Known rows, with every step that occurs:
rerik > busi > giki: [-11  -8 -49  11   4 -15  -5  20   0   9 -18 -10 -17 -25  -6 -30 -38 -18
   9 -18  -6   2   4   2]
giki > zudu: [-11   6 -29 -34  36  24 -13 -18 -26   3  10   6 -24  -4   3  25  18 -11
   3 -11  52 -28  16  -8]
rerik > busi > giki > bipab > pepi > zudu > vusi: [  0  48 -43 -46  13   5 -10  -8  13 -15  27  42 -36   8 -25 -18  -4   1
  34 -21  48 -23   4  13]
busi > giki: [-21 -12 -49  16  34 -20 -12   8 -12  -7 -10 -25 -19 -40  14 -16 -35   0
   7 -13   2   7   5  -3]
vimona > medu > bipab > rerik > busi > giki: [-18  -7 -57 -14   4 -18  -9  33 -13 -19 -16  -1 -41 -39  19 -58 -52  -1
  -5  -8 -17  -4   6 -10]
zudu > rerik: [-26  14 -11 -58  18  24 -37  16  64  -4  -7   6 -13 -34  49  -6 -22  -1
 -21 -41   5  -3  13  -9]
medu > bipab: [-25 -12   5   4 -12  18 -16  35 -11  10  10  45 -39  24   6 -34 -36  39
 -20 -25  16   0  22 -10]
rerik > busi > giki > bipab > pepi > zudu: [-10  22 -31 -20  20 -23   4   6  19 -32  -1  22 -31  10 -29   7 -11  16
  21  -8  51 -30 -14 -17]
bipab > rerik > busi > giki: [-11   1 -53 -11   7 -12 -15  28   2 -17 -16 -19 -24 -39   8 -43 -32 -13
   5 -14 -10   0   3   2]
vimona > medu > bipab > rerik: [-27   9 -20 -51  20  13 -29  40 -18 -58  -1  17 -54 -25  48 -57 -35  33
 -29  -7   1 -11  22 -12]
rerik > busi > giki > bipab > pepi: [ -3  12 -36  -8  21  -3  15  37  -7  10  15  10   2 -23 -11  47  -8  20
  20 -15  14   5   1 -12]
bipab > rerik > busi: [  1  21 -17 -42 -11  27 -19  41  24 -20 -16  13 -15  -3  -5 -44 -10 -20
  -4 -27   2 -12  15  16]
rabad > busi > giki > zudu: [-16 -10 -52 -12  28   5 -15 -34 -51   8  18   0 -35 -42  11  14   5 -10
  15  16  29 -33 -12 -16]
pepi > zudu: [-20  16 -15 -15  27 -12 -19 -13  25 -45 -16  15 -38  21 -16 -27 -15   3
   4 -14  57 -33  -2  -2]
bipab > pepi > zudu: [  3  28 -17 -12  31 -10  -2  -8  20 -39  -4  13 -40   5 -13   4  -1  17
   4 -20  67 -31 -12   5]
vimona > medu > bipab: [-32 -18 -14  -7   6   2  -3  32 -29  -5  -5  49 -54   6  25 -44 -61  31
 -33 -14   5  -8  25 -18]
busi > giki > zudu: [-15  -5 -55 -20  41   0 -11 -22 -38   1  10 -14 -32 -29  11  17   2  -8
  11  -2  39 -21   7 -17]
vimona > medu > bipab > pepi: [  5   5 -18   1  16   8  15  32 -26   1  12  33 -43 -20  23  12 -27  42
 -24 -28  24  -2  10   3]
bipab > rerik > busi > giki > zudu > medu > vimona: [ -4  16 -27  -4 -34  17 -44 -38  17   8 -35  69 -49 -35  28 -42 -42 -10
   6 -47   2 -28  41 -27]
vusi > zudu > rerik > busi > giki > bipab > pepi: [ -3   7 -28 -25  15   3  -9  33  10  11   9  22  -1 -42   0  53 -18  26
  25 -23  14   1  -4 -20]
pepi > zudu > medu > bipab > rerik > busi: [ -3  20 -16 -40 -38  23 -30  31  30 -35 -10  38 -55   7   4 -65 -30  -5
  -8 -32  10 -25  10  -4]
pepi > zudu > rerik > busi > giki: [-19   0 -51 -19   1 -19 -16  14  37  -5 -19  -4 -27 -31  11 -39 -43 -14
   3 -22  -1  -9  -5 -13]
medu > bipab > rerik > busi > giki > zudu: [-12  -1 -54 -37  10   8 -12  -1 -34   0  15   5 -44 -18   8 -12  -4  -2
   4  -1  30 -27   7 -22]

Rows:
[-41  14 -38 -57  38  -1 -33  38  -5 -57   7 -13 -12 -35  23 -16 -14  20
  15   8  -5  -1  13 -28]
busi > giki > bipab > rerik
[-41  11 -33 -52  29   2 -34  29 -14 -52  13  -4 -15 -45  23 -17 -13  19
  18  20 -11 -10  -1 -26]
rabad > busi > giki > bipab > rerik
[-45  -8 -40 -19  13 -15  -2  38  -2   7  -2  17  11   1 -26   6 -33  -1
  29   3  -9   3  11 -37]
rerik > busi > giki > bipab
[-46 -13 -33 -35   8  -8 -26  33  16   9  -7  29   7 -17 -13  12 -43   4
  37  -3  -9  -1   6 -45]
vusi > zudu > rerik > busi > giki > bipab
[ -8  11 -35  -6  35  -7  11  31 -15   2  18   2   0 -31  -1  53  -6  29
  18 -14  19   7   2 -14]
busi > giki > bipab > pepi
[ -4  32 -53 -62   6  31 -25 -11 -25   1  41  34 -48  -9   8 -33   3  -4
  19 -14  34 -23  20   6]
medu > bipab > rerik > busi > giki > zudu > vusi
[-17  24  -9 -61   7   9 -29   9  69 -23   6  28 -44 -18  38 -10 -21  28
 -21 -37  37 -23  -5 -21]
medu > bipab > pepi > zudu > rerik
[-11  20 -14 -56 -20  16 -22  21  77  -1 -21  34 -22   8  -4 -38 -24 -24
 -10 -39  16 -24   3  -2]
pepi > zudu > rerik > busi
[ -6   5 -52 -19   2 -18  -9  15  34  -2 -12  -4 -29 -40  12 -24 -37  -8
   3 -25   4  -8 -10  -8]
bipab > pepi > zudu > rerik > busi > giki
[-28   7 -42 -70  29  14 -35  -9  35   1   8  -5 -28 -51  55   9 -11  -4
 -12 -24  18 -18   7 -29]
busi > giki > zudu > rerik
[-12 -13 -43 -13  -2  -7 -33  19  27   9 -22   2 -20 -48  14 -24 -49 -12
  12 -27  -8  -1  -2  -8]
vusi > zudu > rerik > busi > giki
[-11   0 -47 -16 -10 -17  -9  22  29   4  -5   9 -38 -30  13 -34 -44   8
  -3 -24   3  -7  -8 -15]
medu > bipab > pepi > zudu > rerik > busi > giki
[ -8  -3 -57 -23  22   4  -6 -14 -30  13   5  -5 -30 -18  -2   7   1 -20
  11  -6  34 -25   7 -14]
rerik > busi > giki > zudu
[-20  -1  -9   3 -28  10 -35  -1  11 -27   4  52 -86  11  27 -45 -53  27
 -14 -39  26 -21  14 -28]
pepi > zudu > medu > bipab
[  0   7 -62 -10  -4  11 -34 -38  -2 -18  -5   1 -72 -52  43   2 -28 -36
  11 -41  19 -27  12 -22]
rerik > busi > giki > zudu > medu
[ -6  16 -19 -14  21 -16   3   1   3 -39   0  35 -61  10  -2 -14 -24  35
 -10 -14  60 -34  -6  -9]
vimona > medu > bipab > pepi > zudu
[ -3   1  -4 -45 -25  34 -44  28  61  19 -28  43 -10 -15   1 -18 -34 -20
   4 -47   6 -14   8   2]
vusi > zudu > rerik > busi
[-23 -19 -42  27  15 -14 -17  -8 -31   3   0  -6 -26 -60  15 -19 -33  -3
  13  12 -13  -9 -23   0]
rabad > busi > giki
[ -1  23 -48  -6  -7 -10 -26 -22  32 -48 -10  16 -73 -33  23  -1 -39 -12
  18 -43  29 -29  -4 -24]
rerik > busi > giki > bipab > pepi > zudu > medu
[ -9   5 -22  19 -31  15 -43 -54   0  22 -27  77 -49 -41  27 -28 -44  -8
   9 -36   2 -31  29 -27]
rabad > busi > giki > zudu > medu > vimona
[  9  28 -34  -1   4   3 -32 -35  32 -56 -12  11 -80 -36  35   1 -29 -10
   5 -52  43 -31   0  -8]
bipab > pepi > zudu > medu
[-12 -19   1  13 -33  27 -58   7  -4  -8  -2  62 -74 -12  32 -25 -61  31
   0 -47  17 -10  18 -23]
vusi > zudu > medu > bipab
[  0  13 -63 -25   0  14 -42 -32  -2 -37  -2  -6 -76 -63  54  -5 -24 -32
   9 -37  16 -29  11 -21]
bipab > rerik > busi > giki > zudu > medu
